Known rows, with every way that one mark hangs from another
sali(popom): -.05,-.13,.09,.09,-.11,-.09,-.11,-.07,-.09,.02,.13,-.03,.16,.23,-.03,.40,.11,.15,-.01,.07,-.31,.23,-.18
gimaz(musu): .27,.11,.03,-.20,-.10,-.14,-.02,.13,-.16,.05,.20,-.02,.09,.14,.20,.32,.04,-.02,.13,.15,-.16,.05,-.03
musu(gimaz(burok popom) kebep): -.27,-.36,-.13,.01,.17,.11,.14,-.01,-.14,.07,-.03,.02,.11,-.12,.15,.17,-.31,-.30,.03,-.05,-.09,.24,-.26
kebep(musu): .05,-.16,.09,-.01,-.13,-.19,-.12,-.01,-.03,-.06,.20,-.15,.18,.02,.01,.07,.18,.03,.01,.26,-.02,.21,.07
sali(popom(gimaz)): -.15,-.15,.12,.13,-.11,-.10,-.23,-.04,-.20,.08,.17,.34,.13,.39,.08,.49,-.04,.31,-.06,.19,-.33,.27,-.35
gimaz(burok popom): -.09,-.20,.04,.12,-.13,-.05,-.10,.09,-.32,.05,.19,-.06,.00,.06,.07,.36,-.04,-.08,.06,.09,.00,.12,-.22
ruko(kebep): -.04,-.12,.31,.04,-.06,-.09,-.02,.07,-.13,.08,.31,-.11,-.02,.10,.10,.35,.10,-.03,.27,.30,-.09,.18,-.11
sali(popom(gimaz(burok(devi) musu(kebep)))): -.14,-.23,.01,-.13,.20,.13,-.10,.12,-.39,-.13,.37,.37,.23,.18,.44,.50,-.09,.19,-.04,.02,.14,.42,-.60
kebep(musu(gimaz(burok)) ruko): .05,-.19,-.18,-.15,.11,-.07,.07,-.16,.25,.10,.04,-.22,.30,-.16,.15,-.04,-.07,-.30,.10,.12,-.02,.24,.04
popom(gimaz(musu(kebep)) sali): .10,-.10,.11,.03,-.04,-.22,.15,.06,-.38,.12,.18,.38,.28,.24,.26,.35,-.05,.12,.05,.33,-.09,.18,-.05
devi(burok): .29,-.01,.19,-.03,-.11,-.37,-.28,.03,.00,-.06,.25,-.05,.06,.00,-.01,.30,.24,.29,-.03,.11,-.13,.16,-.13
gimaz(burok(devi) musu(kebep) popom(sali)): .10,-.20,.12,.02,.00,-.05,.12,.10,-.50,-.05,.30,-.01,.25,-.06,.10,.23,-.08,-.01,.02,.03,.28,.10,-.20
kebep(musu(gimaz(burok popom(sali))) ruko): .03,-.32,-.09,.10,-.02,-.16,.19,-.29,.07,.24,-.04,-.21,.40,-.20,-.12,-.14,-.22,-.24,-.05,.08,-.01,.09,.20
musu(gimaz): .05,-.01,.03,-.07,.04,-.07,-.08,-.02,.13,.11,-.01,-.02,.15,.19,.03,.18,-.10,.05,.10,.21,-.38,.04,-.10
kebep(musu ruko): .14,-.16,.01,-.06,-.17,-.27,.04,-.26,.15,-.03,.12,-.29,.22,-.18,.00,-.01,.14,-.19,.09,.14,.04,.18,.15
musu(gimaz(burok popom(sali)) kebep): -.13,-.33,-.03,.21,.14,.00,.25,-.06,-.25,.18,.01,.06,.27,.01,-.02,.16,-.30,-.17,-.01,.08,-.10,.18,-.10
sali(popom(gimaz(burok(devi) musu))): .02,-.04,.05,-.10,.07,.09,-.31,.18,-.34,-.03,.40,.33,.21,.36,.30,.53,-.04,.32,-.07,.09,.05,.25,-.58
popom(gimaz(burok musu(kebep(ruko))) sali): .18,-.15,-.06,-.01,.01,-.19,.25,-.02,-.35,.17,.21,.34,.32,.02,.39,.31,-.02,-.14,.09,.22,.11,.24,-.08
gimaz(burok(devi) musu popom): .12,-.06,.09,-.13,-.06,.00,-.15,.20,-.36,-.06,.36,-.11,.05,.00,.13,.32,-.11,.01,.07,-.01,.22,.02,-.33
gimaz(musu popom(sali)): .25,-.02,.18,.08,-.25,-.26,.12,.05,-.37,.18,.13,-.01,.15,.10,-.11,.26,-.13,.05,.04,.11,-.15,-.10,.13
gimaz(popom(sali)): .07,-.11,.26,.28,-.26,-.27,.02,-.03,-.31,.18,.09,-.06,.15,.14,-.28,.22,-.02,.14,-.01,.19,-.20,-.13,.04
sali(popom(gimaz(burok musu))): -.07,-.12,-.07,-.05,.03,.08,-.15,.18,-.39,.13,.30,.40,.16,.36,.37,.60,-.09,.16,-.01,.09,-.12,.36,-.40
ruko(kebep(musu(gimaz(burok(devi) popom)))): -.24,-.37,.21,-.10,.18,.14,-.04,.05,-.03,-.05,.30,-.21,.09,-.14,.06,-.03,-.33,-.09,.15,.12,.27,.21,-.24

Rows
.04,-.16,-.16,-.20,.02,-.07,.16,-.02,-.24,.04,.21,.27,.19,-.11,.53,.39,-.07,-.29,.16,.11,.14,.33,-.26 -> popom(gimaz(burok musu(kebep(ruko))))
.09,.01,-.01,-.09,.00,-.02,-.18,.31,-.38,.10,.35,.35,.12,.31,.43,.53,.01,.10,.09,.30,.01,.22,-.29 -> popom(gimaz(burok musu))
.16,-.27,-.09,.01,-.09,-.13,.42,-.18,-.36,.17,.13,-.09,.27,-.28,.16,.23,-.13,-.40,.10,-.06,.16,.13,.05 -> gimaz(burok musu(kebep(ruko)) popom(sali))
.01,-.20,-.10,-.16,.25,.00,.07,-.18,.19,-.08,.05,-.12,.22,-.25,.20,.08,-.10,-.28,.12,.00,.11,.18,-.33 -> musu(gimaz(burok(devi)) kebep(ruko))
-.11,-.25,.17,-.14,.32,.14,-.13,.12,.12,-.06,.36,-.21,.18,.01,.19,-.01,-.07,-.02,.22,.28,.22,.28,-.20 -> ruko(kebep(musu(gimaz(burok(devi)))))
.04,-.07,.15,.28,-.04,-.17,-.24,.19,-.40,.20,.29,.37,.24,.47,.09,.41,.15,.30,-.05,.49,-.06,.15,-.19 -> popom(gimaz(burok) sali)
.11,-.12,-.10,-.16,.01,-.19,.12,-.31,.36,.08,-.05,-.27,.30,-.17,.00,-.15,-.11,-.25,.07,.11,-.15,.13,.15 -> kebep(musu(gimaz) ruko)
-.02,-.23,.01,-.18,.04,.06,.03,.14,-.40,-.18,.27,-.04,.09,-.16,.27,.28,-.15,-.15,.09,-.07,.32,.19,-.36 -> gimaz(burok(devi) musu(kebep) popom)
-.03,-.24,-.07,-.16,-.03,-.13,.25,-.30,-.13,.02,.07,.31,.21,-.04,.34,.39,-.20,-.17,.05,-.09,-.12,.34,-.22 -> sali(popom(gimaz(musu(kebep(ruko)))))
.22,-.11,-.09,-.27,-.06,-.19,.33,-.20,-.04,-.01,.09,-.09,.16,-.27,.29,.22,-.02,-.39,.22,.00,.02,.18,.03 -> gimaz(musu(kebep(ruko)))
.21,.06,.07,.05,-.03,-.12,-.11,.30,-.46,.23,.32,.41,.31,.44,.27,.49,.03,.27,.03,.43,-.05,.14,-.12 -> popom(gimaz(burok musu) sali)
-.06,-.28,-.03,.18,.04,-.03,.05,-.03,-.12,.20,.04,-.09,.34,.05,-.12,-.02,-.22,-.02,-.07,.20,-.06,.13,.12 -> kebep(musu(gimaz(burok popom(sali))))
-.12,-.25,-.01,-.04,-.07,-.08,.06,-.16,.08,.03,-.04,-.17,.18,-.10,-.06,-.10,-.34,-.09,-.01,.04,-.16,.06,.07 -> kebep(musu(gimaz(popom)))
.11,-.25,.02,.07,-.16,-.28,.27,-.45,.18,.24,-.14,-.23,.35,-.21,-.28,-.21,-.31,-.15,-.01,.08,-.14,-.05,.32 -> kebep(musu(gimaz(popom(sali))) ruko)
-.02,-.28,-.09,-.11,-.13,-.18,.17,-.42,.27,.08,-.15,-.27,.20,-.33,-.08,-.17,-.34,-.29,.04,-.05,-.10,.02,.13 -> kebep(musu(gimaz(popom)) ruko)
.00,-.15,-.03,-.12,.21,.04,-.23,.10,.13,-.08,.23,-.15,.29,.04,.11,-.01,-.01,.09,.02,.21,.12,.22,-.23 -> kebep(musu(gimaz(burok(devi))))
.00,-.17,-.11,-.15,.10,-.14,.31,-.32,.24,.03,-.14,-.09,.22,-.23,.14,.03,-.16,-.36,.17,.01,-.20,.15,-.05 -> musu(gimaz kebep(ruko))
.09,-.13,-.03,-.25,.09,-.08,-.01,.00,-.22,-.09,.29,.25,.18,-.12,.47,.31,-.06,-.12,.11,.08,.34,.22,-.42 -> popom(gimaz(burok(devi) musu(kebep(ruko))))
-.12,-.34,.28,.12,.00,-.10,.24,-.15,-.01,.22,.10,-.15,.22,-.05,-.15,-.09,-.33,-.04,.10,.27,-.10,.10,.22 -> ruko(kebep(musu(gimaz(popom(sali)))))
.07,-.14,.02,.07,.07,-.07,.09,.21,-.49,.15,.31,.43,.31,.25,.38,.41,.01,.08,.05,.34,.06,.29,-.16 -> popom(gimaz(burok musu(kebep)) sali)
-.14,-.32,-.07,-.09,.12,.04,.15,-.25,.05,-.08,-.02,-.15,.17,-.39,.06,.02,-.34,-.33,.08,-.15,.15,.11,-.36 -> musu(gimaz(burok(devi) popom) kebep(ruko))
.07,-.01,.27,.26,.00,-.14,-.40,.24,-.34,.07,.40,.33,.26,.45,.01,.36,.18,.48,-.09,.46,.11,.05,-.37 -> popom(gimaz(burok(devi)) sali)
.02,-.07,.13,.17,-.08,-.18,.10,-.14,-.07,.25,-.08,-.01,.22,.14,-.26,.10,-.26,.09,-.01,.19,-.34,-.11,.04 -> musu(gimaz(popom(sali)))
-.12,-.23,.00,-.09,.02,-.03,.09,-.05,-.28,.02,.15,.44,.18,.18,.35,.48,-.17,.08,-.01,.00,-.17,.39,-.30 -> sali(popom(gimaz(musu(kebep))))
-.08,-.35,-.11,.15,.07,-.06,.40,-.31,-.07,.21,-.13,-.05,.30,-.25,.00,.05,-.29,-.37,.05,-.02,-.07,.12,-.02 -> musu(gimaz(burok popom(sali)) kebep(ruko))
-.17,-.41,.17,.17,.11,.03,.19,.00,-.14,.23,.21,-.15,.26,.00,-.03,.01,-.28,-.14,.12,.25,.04,.23,.10 -> ruko(kebep(musu(gimaz(burok popom(sali)))))
